Known rows, with every step that occurs
D/S/P: [-14 -42 -36  43 -20 -30 -16 -12 -30  11  35  26 -37  25 -28  29  33 -23
 -14  -2 -24  87  43 -39 -11 -41 -25 -26  -7  29  -6 -14  -2   2  58  26
  54  29  18 -26  -8  28  21   1  59  -1  11  23  12   5  27   2 -51  22
 -17]
W/S/G/Y: [ -6  29  -4  15  -8  -9 -31 -20 -26  -1   7 -15 -18  29  12 -13 -12 -46
 -29  19 -25  -1   7 -32  26  20 -25  -2  42  11 -44  29 -14  10  14  27
  28 -15 -10 -16  12  15  37 -37  43  -9  57  47  24   7  -6   2 -35  22
   1]
P/S: [ 23 -12 -15  24 -51  -3  16 -25 -35  28  49  -7 -50  57 -12  -8 -21 -32
  -8   9 -17  21  33 -18   4 -39 -49 -19  -7  19 -17  31 -16  -3  55   8
  37 -21  17 -34   1  13  23  -4  43   8   6  37  -3  11   9  -6 -53  42
   4]
Y/G: [ 21   2   7  44 -23 -30   6  -8 -16  25  60 -18 -32  30   8 -15 -23 -43
  11  14  -6  10   7 -34  32 -10 -36 -15  10  17 -15  40 -18   9  32  24
  56   0  -1 -24  -1  11  43 -18  33   5  53  36 -16  10   1   5 -32  13
  22]
Q/S/X: [  5 -43  17  36 -34 -30   6  -9  -6  30  34 -10 -41  74   1   2 -44 -18
   0   1  -2  42  22 -31  12 -48 -39   5 -10  53 -27  29  -9   6  46  44
  23   1   5 -25  -3  21  14  -9  54  13  -5  41  19 -16  29   3 -25   4
 -29]
W/S/T: [  4  28 -23  11 -32  -7 -20 -26  -8   2  19 -15 -18  36 -18  -4 -33 -44
 -33  16 -22  21   1 -33  -5 -12 -38  -5  11  20 -36  33  -3  12  27  11
  40 -20   4 -24  17  -2  43 -19  36   0  34  46  24  15   9   9 -39  19
  -4]
D/S: [-11 -14 -31  35 -22 -12  -9 -20 -25  19  37   6 -43  43   4  11  -1 -17
   4   8 -24  70  25 -38   8 -33 -15 -28  -9  36  -8  15 -15   3  52  24
  52   6  12 -31 -10  18  37 -13  47  -1  26  26  -6  25  13  -4 -56  29
  -4]
Q/S: [  7 -20   6  29 -35 -14  12  -8 -22  27  17 -12 -45  66 -12  -5 -40 -24
   3   3  -4  39   4 -21  12 -25 -48  -7 -24  13 -34  55 -15   5  48  29
  32   0   3 -27 -12  13  25  -4  44   6   8  38   2  14  27   3 -32  19
  -2]
Y/G/T/S/Q: [  5  30  33  36  -4 -10 -52  -9  -5   4  37 -11  -1 -28  34  -7  43 -22
  34   7 -28  34  -7 -32  36   2  13 -28  51  15 -28   1  -9 -34  -4  23
  78  20 -35 -21  11  50  21 -28  15  -5  86  29  15   1 -33  -9  -8  -2
  20]
S/D: [ -2 -50 -13   6 -44   1  17 -18 -33  12  23 -14 -30  20  11  -2 -33 -32
 -15  10  -8  65  -6 -16  16  -9 -49   3   1  49 -14  32  -4   0  70  27
  60   9  -4 -33 -14  15  41 -20  57  -9  17  32   8  18  -3  19 -36   5
  11]
Y/G/T: [ 32  35  23  45  -9 -25 -19 -13  -1  27  58 -23  -9  12  34 -21   6 -38
  12   7 -14 -12   2 -27  43  11  -9 -15  34   8 -24  39 -26  -8   1  32
  60   2  -9 -16   0  28  26 -39  21  -4  66  34  -8   4  -5   9 -21   3
  27]
W/S: [  6   6 -16  24 -35   3  -2 -20 -25  29  22   6 -42  45 -17 -19 -28 -66
 -19  -7 -11  31  16 -21   9 -13 -43 -24 -20   8 -36  26  -3  15  37  -1
  52 -29   6 -31  -1   5  48  -4  44   0  21  39  23  28  19   9 -41  31
   4]
Q/S/W: [-15   3 -16  30 -27 -28  -2 -17 -25  24  17  -7 -52  63 -37   7 -30 -45
   0 -10   2  47   4 -29   2   0 -57  18 -12  25 -20  24  -7   3  55  46
  33  16  16 -37 -14  29  13  -4  52  -6  -7  46  30  26  25  -1 -49  13
 -10]
V/S: [  4   3  -5  27 -37   7  -8 -13 -27  26  10   0 -35  58 -16 -12 -24 -52
  -6   5 -15  46  17 -26  13 -19 -54 -24 -11  11 -41  34 -15   4  34   7
  47  -9   4 -26 -10   5  40   7  39  -6  21  43  29  28  13  -4 -38  25
  10]
T/S: [ -2   9  -9  31 -27   7 -11 -16 -34  22  35   3 -45  35   1  -6 -16 -24
  -2  -2 -26  54  15 -33  17 -25 -32 -31   1  14 -31   1   5   1  40  17
  69   8 -12 -15 -11  27  -2  -3  39  -1  30  16   3  26   0   6 -33  22
  -3]
X/S/T/G: [ 29  16 -25   4 -32 -30 -22 -37 -28   3  53 -62 -19  34  -9   2  -7 -10
 -10  49 -17 -10  -8 -51 -20  -7 -28 -11  49  36  -5  45  13  -4  18  46
  28  25   4  -6  14  21  37 -22  24  -2  54  39   0  19  -7  13  -3  19
  10]
P/S/T: [ 18  19 -15   9 -46 -17   0 -32 -21   7  44 -38 -29  50 -14   5 -27 -12
 -18  28 -32  11  15 -25   2 -34 -35  -7  26  34 -17  34 -13  -7  44  13
  25  -7  13 -27  17  10  16 -21  41   4  17  42   5  -2   0  -4 -57  25
  -1]
S/X: [  9 -30   0  34 -27 -27  12 -11 -14  32  47  -4 -39  54   5  -7 -34 -36
  -6 -11 -13  43  31 -38  27 -34 -44  -4  -2  51 -15  14   2   6  53  33
  53   8   3 -26   0  21  24  -7  55   5  16  26   8 -18  10   7 -44  -7
 -23]
G/T/S/P: [  5  16   2  39  -7  -9 -39 -13 -19  19  40  17 -29  -5 -19  10  48 -31
 -20 -11 -30  52  27 -35   4 -13  -6 -34  29   0 -38 -30  14 -14  16  30
  77  31 -14  -3 -12  54 -34  -8  38  -9  28   7  27  -7   2  20 -15   7
 -15]
Y/G/T/S: [ 17  57  26  47  -4  -7 -40 -12  -8  20  60 -17 -23  -5  33  -9  19 -20
  15   7 -27  13   5 -39  34  -6  10 -36  48  -7 -31  -3 -24 -11 -13  30
  62   6 -23  -3  -9  42  -8 -28  10  -6  69  26   7  10 -17   7 -11  19
  14]
V/S/Y: [-10   4   7  27 -27 -15 -16 -27 -26   3  -6 -10 -14  63   6 -12 -19 -50
  -6  34 -25  46  -6 -48  21  -5 -44  -8  22  32 -50  29  -7   3  13   7
  33  16   2 -19  -6  15  29  -8  44  -3  42  44  47   9   5   3 -38  20
   9]
V/S/G: [ -4  11 -12  14 -22  -8 -21 -34 -28  -5  -5 -26 -17  41 -11  -3 -14 -49
 -11  29 -12  35   2 -37  13   9 -49   0  14  28 -29  38 -13   5  28  19
  28 -10   3 -22   1  10  36 -15  41  -2  34  53  48  11   1  -3 -38  13
   9]
D/S/Y/G/T: [ -9  29  11  40  10 -52 -49 -31   9  -5  48 -26   9  15  63  -1  43   0
  19  42 -31  23  -5 -63  41  -4  37 -15  79  43 -13  10 -32 -11 -18  35
  39  34  -2 -21  -4  44   5 -62  23  -1  84  35  16  -4  -7   3 -35  14
   9]
V/S/Y/G/T: [  5  45  42  38 -10 -36 -46 -23   2   4  15 -27  10  28  40 -19  14 -48
   5  46 -29  -1 -13 -55  45  16  -6  -9  76  18 -49  33 -28  -5 -35  19
  37  16 -10 -15  -4  30  15 -40  16  -4  79  51  52  -3 -12   4 -12  10
  28]
T/S/V: [-24  28 -27  13 -19  -2 -20 -18 -34  13  45  18 -60  28 -11  -4   2 -24
  -7  -2 -22  72  17 -25  13  -6 -33 -10  19  13  -8 -24  26  10  44  39
  68  19  -7 -20 -20  44  -9   3  49   0  37  20  28  31   1   0 -53  32
 -17]
S/Y/G/T: [ 18  34  29  39  -4 -49 -28 -26   5   4  43 -35   8  18  54 -20  12 -33
  13  34 -25  -6 -16 -49  50  18   5  -4  72  32 -25  30 -22  -7 -18  36
  45  35 -12  -9   2  37  11 -55  21  -1  87  35   6 -15 -15  15 -25  -5
  22]
Y/G/S: [  5   1   5  53 -26  -9 -27  -7 -20  21  59  -7 -30   5  13 -13  -6 -29
  16  31 -16  27  10 -33  24 -15 -24 -27  31   2 -20  17 -23   4  22  19
  53 -14 -13 -29  -2  31  15  -8  12   2  68  39   0  20  -5  -9 -42  29
  18]
T/G: [ 18 -18  -6  29 -20 -11  -4 -27 -33  22  47  -3 -25  36  16  -8 -14 -29
  -5  10 -21  21   1 -42  17   6 -22 -19  13  15 -27  34   7  -1  27  40
  58  15 -14 -11   5  22  34 -27  35   0  43  31 -14   7 -15   8 -19  14
  28]
P/S/Q: [ 13 -30  -6  17 -52  -4  13 -20 -43  14  26  -8 -34  40 -14  -4  -3 -29
   9   3 -20  46  23  -7   5 -30 -44 -15  -2  32 -21  27  -3 -21  64   6
  45  -3   4 -43  20  20  50  -1  44   9  27  38   8  -6  -9 -22 -52  19
  10]
Q/S/V: [-10  -8  -8  13 -31 -23  -4 -13 -28  19  29  -2 -52  64 -18 -13 -27 -21
  -3   4  -2  53   5 -16   8  -5 -53  17   0  16 -11  28   6  11  51  50
  29  14   6 -36 -16  31  16  -3  53   8  13  45  29  27  28  -5 -53  25
 -11]
W/S/Y/G/T: [ 11  50  35  36 -10 -35 -43 -28  11   4  32 -23   4  10  39 -25  11 -54
   3  29 -24 -13 -10 -49  35  13   3  -7  68  15 -40  19 -24   5 -34  16
  39  -3 -10 -26   6  25  22 -47  18   1  84  46  39  -1  -4  14 -14  17
  20]

Rows
[ -2  28  26  38 -11 -36 -29 -21 -10   1  37 -27 -22  21  29  -9  -2 -25
  19  39 -30  31  -7 -60  40 -18 -15 -25  65  33 -28   0  -3   4  -1  24
  50  29 -22  -9  -5  36 -12 -29  29   5  76  23  14   3 -10  13 -26  15
  14]  T/S/Y/G
[ 26  34  38  35 -19 -45 -24 -37  -6   5  59 -35  -3  26  41 -15  21 -23
  13  47 -27 -27   2 -43  42  -8   8  -9  83  30 -27  19 -34 -16 -13  26
  22  12  -2 -25  11  41  -6 -49  21   5  65  43  15 -22 -15   0 -29  26
  20]  P/S/Y/G/T
[  2  17  -5  16  -2 -20 -17 -15 -31  -2  19 -24 -16  36  20  -9 -13 -24
 -15  19 -27  12  -1 -39  42  24 -23   0  46  31 -27  42  -8   1  28  46
  32  15 -12  -4   8  27  27 -42  49 -11  67  39  -2  -3 -18  -1 -43   0
   6]  S/G/Y
[  5  56  -3  14 -13  -9 -40 -42  -9  -7   8 -23  -4  14   9 -11  10 -50
 -23  11 -22   2  -2 -28  12  24 -11   4  29  23 -30  26 -14   2  -1  16
  30 -23  -3 -21  11  27  20 -44  30  -3  52  44  41   1  -2  15 -31  16
   5]  W/S/G/T
[ 16  18  12  16 -23 -10 -34 -20 -33   7  61 -29  -3  37  35   3   2   4
 -29  45 -44 -28   6 -40  20 -11  10 -23  96   9 -40  33 -12 -24   1  46
  23  11 -17  -4  31  27   5 -51  24  -7  57  48  -8 -12 -37 -12 -17  32
  10]  P/S/T/G/Y
[ -8  80   0  53   5 -18 -59 -19  -5  21  57 -13 -27 -12   5   7  35 -38
   8  -9 -23  15   5 -48  33  16   4 -12  55   3 -18 -28 -15 -10  -5  43
  67  24 -14 -15 -16  62 -23 -21  19 -18  54  31  31  25 -20   1 -21  13
   9]  Y/G/T/S/W
[ -6  26 -15  10 -12 -11 -25 -36 -30 -11  16 -25 -35  17   1   7  -7 -18
  -7  25 -26  45   3 -39  16  -1 -27 -16  28  37 -16   4  11   3  34  31
  44  13 -13  -5  -3  32  -8 -23  41   0  54  21  18   4  -9  11 -36  11
  -2]  T/S/G
[  6  18   7  17  -1 -19 -33 -17 -22   7  41 -28   9  30  40  -1  -9  -4
 -23  32 -45  -8 -13 -48  33  19   6 -18  82  16 -43  40   5 -17  -1  58
  47  36 -32  10  26  28  20 -52  28 -11  78  36 -15  -5 -40  -4 -11   0
  13]  S/T/G/Y
[ -7 -38  -6   7 -50  14  -3 -24 -28  11   8  -2 -31  16   0  -4 -29 -52
 -35   9  -8  55   2 -16   3 -11 -50  -2  -6  32 -33  23  -6  10  52   4
  54 -25   1 -45 -10   5  48 -19  45  -6   5  47  40  32   9  27 -33  21
   5]  W/S/D
[ -5 -13 -13  38 -19 -10 -19 -13 -34  11  38  20 -47  14 -35  15  17 -36
 -22  -9 -23  79  33 -36  -3 -35 -37 -34   3  14 -32 -31  21   0  46  22
  73  24 -11 -10 -12  35 -14  12  51   0  18   9  20   0  15  20 -27  17
 -16]  T/S/P
[ 25 -36 -33  31 -46 -29   6 -11 -45  20  47 -19 -54  40 -63   0  17 -49
 -16   4   4  38  31 -29 -27 -38 -68 -13 -13  33  -7  13   9   8  59  27
  44  22  33 -20 -13  24  32  19  57   1  10  30  14  13  36  26 -18  20
 -14]  X/S/P
[  6 -54  -2   0 -63  12  18 -26 -41  16  35 -17 -41  34   4   8 -22 -22
 -21  25 -13  47  14  -5   5 -33 -49  -6  13  46 -16  27 -18  -7  71   5
  36 -17  10 -46  -8  16  19 -21  52  -2  -5  40  16  15  -2  10 -41  30
   8]  P/S/D
[  8  -2  11  33  -6  -6 -19  -3 -36  26  50   0 -14  41  39 -13   3 -24
 -10  13 -36   0   4 -40  41  21  -3 -30  52   1 -47  35  -2 -11  10  51
  55  29 -28   2   7  30  32 -39  30 -14  66  32 -24   7 -32  -1 -10  16
  19]  T/G/Y
[ -7 -68  15   6 -47  -4   9 -14 -28   8   2 -18 -35  36   5   6 -45 -17
 -14  24   4  63 -12 -13  10 -23 -47  12  -4  39 -26  50 -16  -2  62  28
  32   2  -4 -39 -18  18  26 -19  56  -1  -7  47  19  22  18  19 -23  10
   2]  Q/S/D
[ -8  16   1  27 -22 -19 -17 -30 -25   2  17 -14 -31  39  17  -3 -10 -24
   3  25 -40  58  -3 -49  22 -15 -20 -19  39  34 -38  -5  15   0  19  21
  59  34 -15  -7 -12  34 -10 -18  39   1  56  12  19   4  -3  11 -39  18
  -2]  T/S/Y
[  5  27 -56  21 -42 -21  -3 -25 -39  32  44 -31 -65  54 -52  -2  -6 -56
  -2  -7   4  28  15 -34 -16   0 -70   3  -7  39   6  19   5   7  65  41
  41  17  40 -34 -21  34  31  13  55 -13  10  40  21  44  18   5 -40  28
  -9]  X/S/W
[  6  19   2  17 -20  -8 -41 -33 -16  -2  27 -23   2  33   4   3 -14 -22
 -24  42 -32  19 -10 -54   4   3 -20 -20  52  15 -45  39   0 -11  -3  29
  38  11 -17 -12  18   8  35 -20  23  -7  46  52  36   9 -18  -6 -12  11
  18]  V/S/T/G
[  6 -24 -10  37 -32 -14  -6 -13 -27  21  24  25 -41  25 -50  -1   2 -72
 -38 -12  -7  53  35 -29 -16 -23 -55 -20 -14   9 -38  -3   7  16  46   4
  55  -7  11 -27   0   9  35   7  58   5   6  32  39   6  31  20 -34  21
 -11]  W/S/P
[ 13   9  -5  14 -12 -28 -19 -33 -17  -1  46 -31   3  29  15   2 -17 -16
 -17  29 -30  12 -13 -48  10   8 -14 -10  46  29 -23  35   9  -9  18  47
  48  27 -21  -7  20  18  27 -42  30  -1  58  35  -4  -2 -22   5 -23  -1
  19]  S/T/G
[ 12  13 -58   3 -45 -24   5 -17 -44  15  64 -26 -67  51 -39 -19   1 -33
  -5  11   2  34  16 -17 -13  -4 -68   3   6  38  18  24  16  17  56  49
  39  22  30 -31 -19  36  36   9  53   3  30  40  21  47  20   2 -45  35
 -12]  X/S/V
[-13   1  -9  33 -29 -12 -24 -30 -28   6  16 -16 -20  37  16 -12  -8 -26
   3  35 -37  56  -4 -48  17  -4 -23 -14  46  32 -27   8   4   6  24  23
  45  16  -9 -17  -7  43  -6 -12  32   1  63  22  24  10  -3   1 -52  21
   3]  G/S/Y
[  1  -6   1  38 -28  11 -32 -21 -41  14  47   7 -21  11  20 -13   2 -18
  -1  26 -28  35   4 -44  11  -3 -11 -35  44  -1 -30   8   3  -6  12  34
  56   3 -25 -15   3  39   9 -16  16  -1  58  28   5  17 -20  -8 -24  33
  21]  T/G/S
[  4  22  15  13 -11 -22 -28 -34  -4  -7   7 -43  -6  34  15   1   0 -13
  -2  23 -12  10 -12 -29  11  14 -15  16  34  29 -27  51 -18  -9   8  44
   8   9  -7 -13  -2  35  -2 -45  33   0  41  43  30 -10   4   4 -24   2
   0]  Q/S/G/T
[ -8  26 -14  26 -26   1 -29 -22 -18  -4  34 -29 -15  13  -2   0 -19  -9
 -15  33 -36  43  -5 -30   3 -13 -20 -10  33  19 -21  20   6   2  33  18
  44   5 -12 -14   7  31   7 -16  23  -5  55  32  11  17  -6  -8 -56  15
  -1]  G/S/T
[ 12  13   2  12 -24 -13 -12 -21 -40   2  31 -33 -29  46  19  -4  -5 -16
 -19  33 -27  -8  23 -24  28  -3 -23  -6  56  27 -23  32 -21  -7  31  33
  11  -5   3 -14  13  26   6 -36  42  -2  45  51   1 -12 -17 -10 -49  32
   2]  P/S/G/Y
[  3 -21  26  57 -24 -23 -26  -7  -9  22  69  -6 -30   6  19 -12  -5 -31
  17  25 -15  31  32 -42  30 -42 -14 -20  46  32 -13  -2 -17  10  19  35
  44 -14 -11 -36   4  41   3  -8  28   7  47  40  22  -5  -7  -8 -32  16
 -12]  Y/G/S/X
[-24  25 -37  40 -30   2 -31 -24 -36  25  35   8 -51  25 -29   2  -6 -49
  -6  -6 -17  59  11 -34   5   5 -39  -4  17  11 -12 -19   6   2  50  31
  58  10   8 -36 -13  53  -6   7  38 -14  28  32  30  38  -1 -15 -66  25
  -3]  G/S/W
[  5 -54   5  35 -30 -34   1  -5 -29  17  19   2 -38  51 -47   9 -11 -37
 -13   0   0  57  24 -27  -6 -35 -54  -8 -12  14 -34  33   2   3  51  29
  40  20   6 -25 -11  16  10   7  62   8  -5  34  21  -5  38  14 -29  10
 -15]  Q/S/P
[ 13  30  40  51   0 -24 -44  -8   8  24  73 -11 -24  -5  47  -2  17 -20
   8   6 -28  14  23 -48  45 -30  19 -24  66  30 -25 -25 -15  -6 -13  46
  57   6 -22 -15  -3  50 -32 -33  18  -1  56  32  22 -18 -18   8   0   1
 -13]  Y/G/T/S/X
